What can hang from each mark:
mafa: nabep
ratu: takopi
gepeso: monur tupi
pumi: mafa pagos
pagos: danuk pumi
tupi: gepeso mogu
monur: danuk gepeso takopi
danuk: monur pagos
takopi: ratu

Every row comes from one small tree of marks. The marks that hang from a mark follow it in brackets, in alphabetical order. Every link used is in the known rows. Which tree was each row made from?
Known rows:
pumi[mafa pagos[danuk[monur[takopi]]]]: [ 31.1 -24.5 -15.6  14.8  14.1 -10.3   5.3 -84.4  21.2  23.2  -6.6 -33.4
   0.6 -11.7  -1.3  16.4  21.6 -41.4  14.9  28.0  16.0 -18.2   3.9  13.7
   0.5]
monur[danuk[pagos[pumi[mafa]]] gepeso takopi]: [ 17.6 -14.2 -32.5  10.4  -6.5  -1.7  -6.8 -48.3  16.7  -1.8 -47.7  -0.2
 -20.3  -3.9   6.9  33.8  19.0 -19.8  10.4  36.2   8.0 -38.5  -6.5 -30.7
  38.5]
gepeso[monur]: [  1.7   0.7  -4.5  21.9   1.4  -5.3   0.2   3.6   6.9  -2.4 -10.1  13.6
   2.8 -16.9   0.3  16.1   7.6  12.8  -6.6  17.6   2.2 -10.7   8.0   2.2
   3.4]
monur[danuk gepeso[tupi]]: [ 23.8 -21.4 -27.6 -11.1 -16.5  13.0   4.6  -1.6 -11.2   8.2 -26.8  21.2
  -8.5   1.7  11.0  26.0  32.2   0.2 -12.8 -34.3  -3.9 -45.7 -25.6   0.6
  23.3]
pumi[mafa[nabep] pagos[danuk]]: [ 35.9 -39.8  -5.4  28.9  10.9   5.6 -18.1 -51.1  -4.0  41.3   8.0 -17.5
  10.9  -7.0 -13.4  -8.2 -12.8 -10.2  21.5   7.5  21.2 -15.4  -5.9  24.5
   8.6]
tupi[mogu]: [  2.8 -21.0  -5.5  -8.9  18.7  -6.4  -0.2   2.8  10.8  -4.8   1.9  27.8
  -5.2   4.9  27.4  -2.7  -3.6  -1.5  -7.5  -0.2  -2.5   0.4   6.7  -5.9
  16.5]
danuk[monur[gepeso takopi] pagos[pumi]]: [ 11.6  -3.3 -17.8 -11.1 -26.5 -25.3   8.4 -69.1  23.6   7.7 -35.4 -15.0
  -8.4   5.8  11.6  41.1  -1.8 -27.9  -3.6  35.4  11.0 -22.7   5.3 -17.3
  29.3]
danuk[pagos[pumi[mafa]]]: [-11.4  13.8 -10.9  15.7  10.9  -6.1 -17.7 -45.6  11.7  -2.3  -7.5 -19.8
  -3.7  -6.6   1.4  -1.4 -29.3  -4.5  23.3   2.5  11.0  -4.9  19.2 -34.4
  15.8]
monur[danuk gepeso[tupi[mogu]] takopi]: [ 35.7 -42.3 -30.4 -24.5   3.0  -4.0  11.3 -10.5   6.7  -3.9 -42.6  48.7
 -21.2   8.8  34.6  37.6  54.6 -10.3 -27.7 -11.9  -2.2 -44.9 -21.9  -6.8
  52.9]
gepeso[monur[danuk[pagos]]]: [ -9.0  -0.3  -0.7  15.0  -6.7   3.3 -16.7  -6.5  10.1  18.5  -7.8  14.5
  -7.4 -16.1  15.9  23.6  25.8  28.4  -4.6   6.4  -4.2 -32.9 -13.5   5.0
  17.0]
pumi[mafa[nabep] pagos[danuk[monur]]]: [ 34.9 -40.7  -8.1  22.2   3.4   4.2  -8.2 -70.7  -1.0  48.8  17.4 -41.2
   8.6  -4.9  -4.3   6.3 -16.7 -27.4  20.6   3.6  29.1 -14.2  -1.6  19.8
   4.8]
pumi[mafa[nabep]]: [ 11.1  -9.8   3.2  22.0   6.9  10.1  -9.0  -4.9 -12.3  11.1   7.2 -16.0
  -5.9   7.6  -5.2   1.4 -20.0 -10.2  13.8   8.0  30.0   7.3   4.6  -8.6
  27.0]
monur[gepeso]: [ 16.1 -11.2 -16.9   2.0 -15.4   4.9   3.2   0.4   2.9   4.3 -16.6  10.3
  -0.3   2.3   6.5   9.9  -0.7  -7.4  -3.0  19.5  -1.6 -15.1  -5.8   3.0
   8.9]
pumi[mafa pagos[danuk[monur[gepeso[tupi]]]]]: [ 43.3 -32.1 -37.6  10.1  -2.7   5.4   0.3 -83.9   7.0  35.2 -13.6 -23.6
  11.1 -11.8   9.9  14.7   2.9 -33.2  10.6 -21.8  14.9 -46.1   1.1  13.1
   9.4]
danuk[monur[gepeso takopi[ratu]] pagos[pumi]]: [  8.2  -7.6 -13.7  -0.5 -26.8 -10.5  10.0 -59.8  36.1  13.3 -42.6 -12.9
 -15.6   6.0  14.5  48.4  23.4 -36.5  -5.1  34.1  14.2 -14.7  23.3 -30.7
  44.2]
danuk[monur[gepeso] pagos[pumi[mafa[nabep]]]]: [ 14.7 -16.0 -18.0  12.6 -20.3  -2.3  -7.8 -63.0   3.0  26.6  -9.9 -33.6
  -5.1   7.2  11.7  24.6 -46.5 -28.5  18.8  20.3  36.4 -15.6  13.1 -27.0
  41.4]
monur[danuk[pagos[pumi]] gepeso]: [  8.6 -20.6 -25.1  -4.8 -22.9   1.5 -12.1 -30.6   6.1  13.9 -30.2   8.6
  -4.8  -3.4  10.4  20.0  -0.4   3.6   2.7   6.2  -8.2 -42.5 -18.0 -13.8
  17.3]
pagos[danuk]: [  5.9 -13.8  -4.7   4.2  -5.6  -8.8   2.9 -14.0   6.9  15.6   0.0   4.5
  16.8 -13.2   3.6   1.4   3.9  -7.7  -8.3  -5.5 -11.3 -14.8 -14.9  23.4
  -3.1]
ratu[takopi]: [  2.1  -2.8  -6.0   0.3   1.5  -4.8   6.9  -6.1  -3.2 -12.7  -9.3 -19.8
   5.6  -6.1  -3.7   2.7  13.9   2.2 -11.0   2.9  20.4   3.4   7.3 -12.7
   8.2]
mafa[nabep]: [ 12.6 -14.5  10.9   3.7  -8.3   3.0  -3.8   2.2 -14.1  17.6   4.8  -3.3
  -0.6  11.9  -5.9   3.6 -12.8   1.4  -2.2  -1.1  19.6   4.5  -7.3   7.7
  19.5]
pagos[danuk[monur]]: [  3.4 -15.9  -4.9  -4.5  -9.2  -8.9  13.2 -34.2  10.3  23.3  10.8 -18.3
  16.0 -10.3  13.6  13.3   2.9 -26.4  -8.6  -8.5  -3.3 -14.6  -7.5  23.6
  -7.7]
tupi[gepeso mogu]: [-10.3 -43.2  -1.4 -13.2  32.7  -5.9   4.0   3.1  11.1  -4.0  29.6  49.0
  -9.2  11.4  39.6   0.1 -12.4  -6.3  -5.3  -7.9   1.0  -8.8  12.8 -15.3
  28.4]
monur[gepeso[tupi[mogu]] takopi[ratu]]: [ 27.3 -30.1 -20.7  -9.4   4.2  -1.9  17.0  -7.0  26.6  -3.2 -48.0  47.0
 -20.9  12.8  31.0  35.5  54.7 -24.6 -25.5  -4.3   8.2 -17.5  15.7 -19.3
  68.3]

Write each row's tree:
[ -0.7 -40.3  -5.9   3.7  35.7 -26.4  11.5  -2.2  27.4 -13.1   1.0  67.3
 -14.3  -4.9  34.3  33.9  21.6  -4.8 -18.4  30.2   6.9 -19.9  20.7 -12.9
  46.8]	tupi[gepeso[monur[takopi]] mogu]
[  5.4 -13.6  -7.1  -7.7  13.7 -18.9  -6.5 -27.1  17.7   6.2 -33.2  51.9
 -20.1  -5.4  41.3  43.5  56.8  21.9 -26.8 -15.9   2.4 -43.6  -8.1  -3.5
  64.5]	gepeso[monur[danuk[pagos] takopi] tupi[mogu]]
[  4.9  -0.5   0.2  -1.6 -26.4   0.4  11.6 -39.2  34.8  27.3 -28.0  -9.9
 -22.3  12.6  25.6  45.9  41.2 -31.7 -10.4  36.7  16.8  -6.7  13.8  -9.1
  48.9]	danuk[monur[gepeso takopi[ratu]] pagos]
[ 17.7  -8.1 -21.5 -14.8 -22.4  -0.3  15.0 -28.3  -3.2  12.4 -14.8  -7.9
  -0.5   6.5  15.9  27.9   5.1 -20.2 -11.0 -28.8  11.6 -27.4   0.9  -3.7
  22.6]	danuk[monur[gepeso[tupi]]]
[ -1.6  -4.5   0.3  12.7  -6.4  -6.5 -11.0 -62.3  -0.1  23.2   6.9 -43.7
  -5.3   5.8   5.7  14.3 -46.6 -20.7  21.4   1.7  37.5  -1.8  18.4 -30.6
  33.3]	danuk[monur pagos[pumi[mafa[nabep]]]]
[ 13.1 -11.9 -29.7 -12.7 -23.6   0.1 -10.7 -39.8  -2.2  12.4 -36.7  15.2
  -5.0  -2.4  11.5  24.1   8.7  10.2  -3.3 -39.7  -4.3 -55.0 -18.1 -17.9
  34.7]	monur[danuk[pagos[pumi]] gepeso[tupi]]
[ 34.7 -40.7 -29.1 -24.4  -6.6 -27.1  27.6 -52.6  22.9  15.4 -31.7  27.0
   0.1   1.8  41.0  41.0  32.5 -39.2 -32.8  -9.5   3.7 -40.0  -8.4  13.7
  46.9]	pagos[danuk[monur[gepeso[tupi[mogu]] takopi]]]
[ 33.1 -47.4 -27.5 -12.4   2.5  11.5  13.7  -1.1  19.0   2.0 -50.2  49.9
 -30.8   9.6  35.0  47.1  78.5 -21.6 -26.9 -12.7   1.4 -35.6  -5.0 -16.7
  67.4]	monur[danuk gepeso[tupi[mogu]] takopi[ratu]]
[  3.7  -5.3   5.2   1.3  -7.2   1.3  21.7 -18.7  24.0   4.5 -14.1 -17.7
 -20.0   5.1   7.4  37.6  47.1 -38.3 -10.2  21.3  13.4   8.2  20.8 -12.1
  25.1]	danuk[monur[takopi[ratu]]]
[ 44.3 -46.0 -21.9   9.3 -17.9   1.2  15.0 -66.7  36.6  40.4 -32.4 -10.0
  -3.7  -5.7   4.5  39.1  53.1 -45.3  -7.4  39.0   6.1 -27.6   3.6  21.4
  13.7]	pumi[pagos[danuk[monur[gepeso takopi[ratu]]]]]
[ 26.5 -30.6 -14.6  15.4  -2.2 -22.3  12.0 -68.2   8.6  14.5 -16.1 -33.9
   6.3  -7.1  -9.4  34.1  -8.4 -50.8   2.4  21.1  29.4 -14.1   3.7  -4.9
  27.9]	pagos[danuk[monur[takopi]] pumi[mafa[nabep]]]
[ 24.4  -8.1 -16.4   0.1 -13.6   2.9  16.9 -10.4  15.4   2.1 -49.0  19.1
 -16.0   8.5   3.4  40.6  57.5 -22.2 -18.7  -4.7  10.7 -18.6  10.2  -9.9
  53.4]	monur[gepeso[tupi] takopi[ratu]]
[ 12.5 -17.9  -4.1  13.6   0.9  -3.6 -16.2 -46.8  -0.3  12.4 -24.7 -13.6
 -21.1   4.9  -6.0  25.9   6.9 -10.4  13.1  16.9  25.7 -19.9  -9.6 -25.2
  48.7]	monur[danuk[pagos[pumi[mafa[nabep]]]] takopi]
[ 47.5 -40.4 -24.0  -2.7 -18.7 -14.9  12.8 -76.2  22.3  35.7 -25.6 -10.9
   5.5  -6.8   2.3  28.6  29.2 -34.7  -5.4  38.0   3.5 -35.5 -12.2  28.9
   1.2]	pumi[pagos[danuk[monur[gepeso takopi]]]]
[ 15.0 -17.5 -12.1  24.0   6.5   0.0 -10.4 -24.6  -8.9  -1.1  -7.4 -19.0
  -1.4  -1.8 -18.8   4.9 -37.2 -16.6  18.2   4.8  28.2   1.4  13.2 -28.3
  20.7]	pagos[pumi[mafa[nabep]]]
[ 19.7 -30.9 -15.0  27.7   5.0  -7.7  -5.4 -39.7  -3.2  16.0  -4.4 -16.4
  17.2 -12.8 -14.9   4.2 -32.2 -22.4  11.3  -0.8  17.4 -15.2  -2.6  -4.1
  15.8]	pagos[danuk pumi[mafa[nabep]]]
[  8.6 -14.3 -13.8   2.3  21.0 -15.1   1.6  -5.3   8.7  -7.1 -14.8  45.0
   0.2 -12.3  26.4  18.2  14.4  15.8 -19.9 -27.5   4.2 -21.6  12.6  -7.0
  35.4]	gepeso[monur tupi[mogu]]
[ -9.7  16.0  11.9 -13.7 -12.5 -18.8   5.4 -48.2  18.6  16.4  -4.6 -22.3
 -14.0   9.6  18.4  23.7  16.6 -15.4  -5.6  17.8  12.1  -1.6   3.9  -1.0
  28.0]	danuk[monur[takopi] pagos]
[  0.5 -34.0  -8.0   9.2  13.0  -7.7   9.2   2.6  10.4  -5.4  -2.6  44.3
 -19.9 -11.1  11.4  47.5  48.2   0.1 -14.2  23.6   1.9 -39.9  -5.4  -2.6
  29.0]	tupi[gepeso[monur[danuk takopi]]]
[ 15.8  -6.6 -14.7   4.6   0.9  -7.6   6.4  -8.6   1.4  -5.1 -40.6  27.5
 -13.5 -14.9   2.0  48.5  66.7   9.9 -21.2 -15.9   2.1 -42.2 -13.1   1.8
  34.3]	gepeso[monur[danuk takopi] tupi]
[-18.7 -44.9  -1.6   0.9  26.8  -4.9 -11.9  -2.9  18.6  14.5  21.6  66.0
 -17.9  -6.4  55.0  24.5  13.3  20.9 -11.0  -0.7  -1.3 -41.8   1.1 -11.4
  45.3]	tupi[gepeso[monur[danuk[pagos]]] mogu]
[ -6.7   7.4  -1.8   5.4  -7.3   0.5 -15.5 -18.2   0.2  17.4 -15.1  22.3
  -6.1 -14.7  16.6  30.3  35.8  33.8 -11.9 -37.7   0.3 -44.1 -10.9   3.1
  37.1]	gepeso[monur[danuk[pagos]] tupi]
[ 23.8 -31.6  -7.6   0.2  -3.9  -4.7  -0.5 -65.7  10.8  37.7  12.5 -25.0
  15.6 -11.8   1.8   4.3   2.6 -17.2   5.2  -3.6   0.0 -21.0  -7.2  29.9
 -21.0]	pumi[pagos[danuk[monur]]]
[ 26.5  -1.0 -18.7 -12.6 -15.2 -11.6  13.5 -21.2   3.0  -4.5 -44.3  18.2
  -7.2   8.6   3.5  29.3  32.7 -12.3 -17.0  -2.5   6.4 -26.3  -7.4  -1.4
  39.7]	monur[gepeso[tupi] takopi]
[  1.1 -12.3  -7.6  24.7  -6.2  -5.7  -4.7 -25.7  31.4   3.6 -47.8  17.2
 -19.3 -19.2   2.6  53.3  58.8   4.4  -8.5  26.3   2.5 -30.6   9.3 -23.9
  41.3]	gepeso[monur[danuk[pagos[pumi]] takopi[ratu]]]
[ 33.1 -32.8 -35.4  -5.1 -25.5 -29.1  25.1 -65.1  24.6   8.5 -39.4  -8.2
  12.3 -12.5   2.0  43.3   8.6 -47.9 -14.8  31.1  -0.3 -34.5  -7.8   4.0
   9.3]	pagos[danuk[monur[gepeso takopi]] pumi]
[  7.6 -17.9 -26.7  22.9  11.9 -11.2  -3.5 -41.6  11.1  -2.2  -9.3 -11.1
  17.9 -24.8  -8.5   1.2 -19.8 -26.0  12.2   0.2  -0.6 -18.1   6.1  -9.8
  -2.3]	pagos[danuk pumi[mafa]]
[ 10.6 -14.1  -4.1  -7.2 -12.3 -23.4  20.8 -44.1  18.8  14.9  -7.5 -14.3
   6.6  -7.2   9.9  29.8  28.7 -36.1 -17.0  14.7   2.4 -15.0  -9.5  23.6
   8.0]	pagos[danuk[monur[takopi]]]
[ 28.7 -44.8 -31.5 -19.9   1.7  10.0   3.0   0.8  -3.4   4.1 -26.2  46.1
 -14.6   5.4  38.2  22.5  29.1  -0.2 -19.6 -34.5  -6.3 -44.9 -19.4  -6.8
  37.7]	monur[danuk gepeso[tupi[mogu]]]
[ 20.6 -30.0 -19.5  -3.9  18.9 -14.4   7.8  -7.7  10.5  -9.2 -37.3  53.8
 -19.1 -11.5  27.3  43.9  63.5  10.0 -29.3 -14.8   2.1 -40.8  -7.8  -5.0
  50.4]	gepeso[monur[danuk takopi] tupi[mogu]]
[ -2.2   4.4 -23.7  25.3  10.9  -2.3 -19.6 -43.9   3.9  -1.2 -28.7   3.8
  -6.6 -27.4   5.0  28.7  10.4  14.4   7.8 -33.3  10.2 -48.3   5.0 -31.6
  36.4]	gepeso[monur[danuk[pagos[pumi[mafa]]]] tupi]
